Each row comes from the steps of one walk. Every step used is in the known rows, and no mark comes twice. Write the walk behind each row, first mark first.
Known rows
p -> u -> y -> f -> s: [ -2  13  15   4  16   4  19 -20  -4   6  -4  17  17 -23 -22   2  37   0
  -3  27   4   3  -8   5  23  -5   0  35]
f -> y -> u -> p -> z -> b: [-11  -3  12  11  16   0   8 -12 -17   8   8  13 -12  -6 -20  10   4   1
 -14  22  -6  -3   3  26  -8  19   3  -2]
m -> u -> p -> z -> b: [-19  -8   0  11   6   8  -9  15  13   4  14   2 -12 -14   3  10   5   1
   1  30  11 -25  -3  15   1  29  -4  -5]
b -> z -> p: [  4 -10  -7 -14   7  -8  -3  18 -15   1 -14  -1  -9   6  27 -17   3  -3
 -27  -6  20  -2  -9  -2 -24   0   1 -30]
f -> y -> u: [  0  15   9   4  12   2  13 -28 -16   3   4  18  -9  -4 -25  12   5  11
 -10  15  -8   6   8  27   2   4   7  10]
v -> b -> z -> p -> u -> y: [ -1  -5   0  -2   8 -18 -12  20 -18  12 -14   3   7   1  12 -13  14  16
 -23  10  24  -5 -20  -7 -11  -1  -2 -23]
f -> s -> p: [ -4  -6  14  15  20  15  18  14 -10  12   4   5   4   6  -3  12  24 -12
  18  -7  18  18  -8   3   1   3   5  26]
p -> s -> f -> y: [  3   0  24   6  12   0   5 -12 -13 -15 -18   2  20  -4   4  13   8   4
 -16  22   3  29  -4  25   7  -3   2  21]
v -> b -> z -> p: [ -2 -10  -3  -7   4 -18 -15  27 -20  10 -12  -3   6  10  16 -10  -1  13
 -18 -11  25  -2 -17  -9 -24   7   1 -33]
f -> y -> u -> p -> s: [  2   3  11   4  18   1  10 -27 -15   4   1  17  -1  -5 -18  15   0   7
 -13  30  -6   4   9  36   0  17   3   6]
f -> y: [ -3   4   9   4   9  -2   6 -17  -7  -3   4  17  -2  -2 -10   2   3   7
  -7   8  12   9   9  21   7   6   2  10]
z -> p -> s -> f: [ 10  -5  13  -3  13  -2  -9   5 -19  -9 -27  -8   1   7  13  -5  18   1
 -26  18   2  19  -6   5  -9  -3   6   4]
p -> u: [  1  -2   5   8   1   8  10  -2 -10   1  -7  -1   4 -11   4  -7  18  -6
 -12  32  -6   0   0   6  14 -12  -2   6]
u -> y: [  4  12   2   1   6  -9  -5 -15  13   2   5   9   1  -7 -13   3  15  12
   1   5   4  -4  -3  -6  13  -5  -1  13]
m -> u -> p -> s -> f -> y: [ -8  -4  12   5  19  12  -4 -11  10  -7   3  10   3 -20   0  18  10   7
   1  43  13  -7   5  41  18  21   4  17]
v -> b: [ -6  -1   2   4  -2 -12 -12  12  -7  10  -2  -1  13   6  -5   4  -6  15
   4  -5   7  -3 -11  -7  -5   9   0  -8]
u -> p -> s -> f -> y: [  1 -20  18   2  19   5  -2  -6  -8  -6  -7   0  17  -7   4  10   3  -6
  -7  31  12   9   6  27   3  14   4  11]
v -> b -> z -> p -> u: [ -2 -10  -1  -2   4 -15  -8  26 -25  10 -16  -3   7   5  18 -14   7  10
 -24   6  23  -4 -18  -5 -16   1  -1 -30]
s -> p -> u: [  7 -11   5  18  16  16  18  18  -6  11  -7   1  -5  -6  -2  -1  29 -11
  -2  41  -7  11 -12   5  13  -6   4  20]
s -> f: [  0  -3  13   0  11  12  -3  -1  -7  -8  -8  -7   8  -6  -2   6  12  -8
   2  -4   0  10  -4   8   2 -14  10  14]
f -> y -> u -> p -> z: [ -6   3  10   7  13   3   6 -21 -15   8  11  15 -11   1 -23  13   2   5
 -13  22  -6  -1   8  30  -9  18   3   4]
m -> u -> y -> f -> s: [-11  28   7  -3  15   5   4 -24  23   3  12  25   4 -28 -25  19  26  15
  16  13  14 -12  -9  15  23  16   4  36]
m -> u -> p -> z -> b -> v: [-17 -10   3  15   2   6  -1  21   9   3  10   0 -13 -14   4   5   0   8
   3  35   8 -25  -4  13  -1  25  -4 -15]
s -> f -> y -> u -> p -> z: [ -6   0  21   7  18  15   1 -16 -20  -1   1   4  -1  -2 -19  18  11  -3
 -10  15  -3  11   0  33  -6   1  11  15]
s -> f -> y -> u -> p: [ -1  -2  20   2  24  17   4 -21 -15  -2   1   7   1 -10 -22  15  12  -4
  -3  13  -2   8   5  35   4  -3  19  16]
f -> y -> u -> p: [ -1   1   8   3  19   3   9 -27 -14   8   9  19  -8  -6 -24  11   1   5
  -6  21  -5  -3  13  33   0  14   8   4]

Write each row's walk
[ -6  -7  -3  -4  -1 -16  -9  23 -11  10  -7  -3  13   5  14  -1 -11  12
  -8 -15  22  -3 -20  -6 -18   6  -2 -28]
v -> b -> z
[ -9  -7   3   7   8   5   1   3 -16  15   6  -2 -11  -4 -12  11   1  -6
  -7  17 -19 -15  -7   9 -19  17   1 -13]
y -> u -> p -> z -> b
[ -5 -17   9  28   6   7  14  45  -8  11  -5  -9 -13   7   3   0   8  -2
  -6  22  -6  12 -26 -12 -15   6  -2  -3]
s -> p -> z -> b -> v
[ -7  -3   1   3  10   5  -5  -3  16  -3   5   5   2 -17   6  14   2   6
   5  40   8 -17   2  25  13  25  -3   4]
m -> u -> p -> s
[  4   6  11  -3  21   0   7 -10 -17   7 -12  13   0 -11 -14 -11  44   2
 -19  27  10   3  -4  -1   7  -2   6  21]
z -> p -> u -> y -> f -> s
[  7 -12   5 -11  13  -5  -4  17 -19  -8 -29  -7   5   6  34 -10   7  -3
 -35   6  20  14 -15   7 -23  -5   2 -21]
b -> z -> p -> s -> f
[  5  -1  -1 -14  17  -5   6   5 -13   4 -18  10  -1 -13  13 -19  21  -1
 -33  18  16  -2 -15   0 -10  -4   2 -11]
b -> z -> p -> u -> y -> f
[  0   8  20   3  18  14   6 -23 -17  -4  -5   8   1  -9 -21  15  16   0
  -6   7  -8  15   1  32   5 -12  16  20]
s -> f -> y -> u
[  5   9  23   5  15   4   6 -20 -18 -10 -20   3  15  -4  -4  19  10   6
 -18  27 -10  26  -5  30   5  -4   6  21]
p -> s -> f -> y -> u
[ -4   2  16   3  25  21  31   1  -9  14  -5  17  17 -15 -22   8  29 -14
  11  12   7  17 -18   5   4  12  10  39]
y -> f -> s -> p -> u
[ -4  -8  16  21  19  17  25  13 -17  12   1   5   5  -2  -2   7  38 -16
  11  15  14  17  -9   7   9  -6   3  30]
f -> s -> p -> u
[  8   2   3   1  12  -6  -3  -4 -12   2 -11   5 -11  -5  -4 -19  36   7
 -25  37   2  -3   1  -3   9 -12   1   6]
z -> p -> u -> y
[ -6  -8   5  13   5   6  10  10 -17  14   3  -3 -11  -2 -11   8  -6   0
  -7  22 -22 -15  -8   6 -22  12   2 -24]
y -> u -> p -> z -> b -> v
[  0 -10   6  -5   8 -16 -16  25 -24   4 -25  -9  14   9  23  -4   1  11
 -22  -2  22   9 -24   0 -23   3   2 -23]
v -> b -> z -> p -> s -> f
[ -7 -16   5  22  10   7   6  39  -5  12  -3  -8 -13   7   0   2  15 -11
  -6  18  -1  13 -26 -11 -12  12  -2   8]
s -> p -> z -> b
[  4 -11  -4  -8   9  -4   4  18 -20   1 -20  -1  -7  -2  29 -22  16  -5
 -35  14  18  -1  -8   3 -16  -8   0 -26]
b -> z -> p -> u
[  3  18   4 -10  13  -4   2 -22  15   4   1  19  10 -19 -28   6  15  10
   3   5   0  -1 -11  -6   9   7   4  26]
u -> y -> f
[ -2  -2  17  21  24  13  23   6 -11  13   3  10   6  -5  -9   8  43  -9
  11  17  15  16 -10   5  16  -7   1  37]
f -> s -> p -> u -> y
[-14 -10   8  21 -12  -8   6  33 -15   1  -6 -11  -6   6   9  -5  -6   4
 -16   9  -5   2 -16 -13 -20   5 -11 -21]
p -> z -> b -> v
[ 10   4  16  -2  19  -2  -2 -11 -28  -6 -24   3  -4   4  -2   3  21   8
 -32  25  -6  21  -2  22  -8  -2  11   9]
z -> p -> s -> f -> y -> u
[  7  -4  17  -2  18  -4  -6  -3 -22 -11 -25   0   0   7   7  -4  20   6
 -30  24   7  23   0  15  -5  -2   6   8]
z -> p -> s -> f -> y
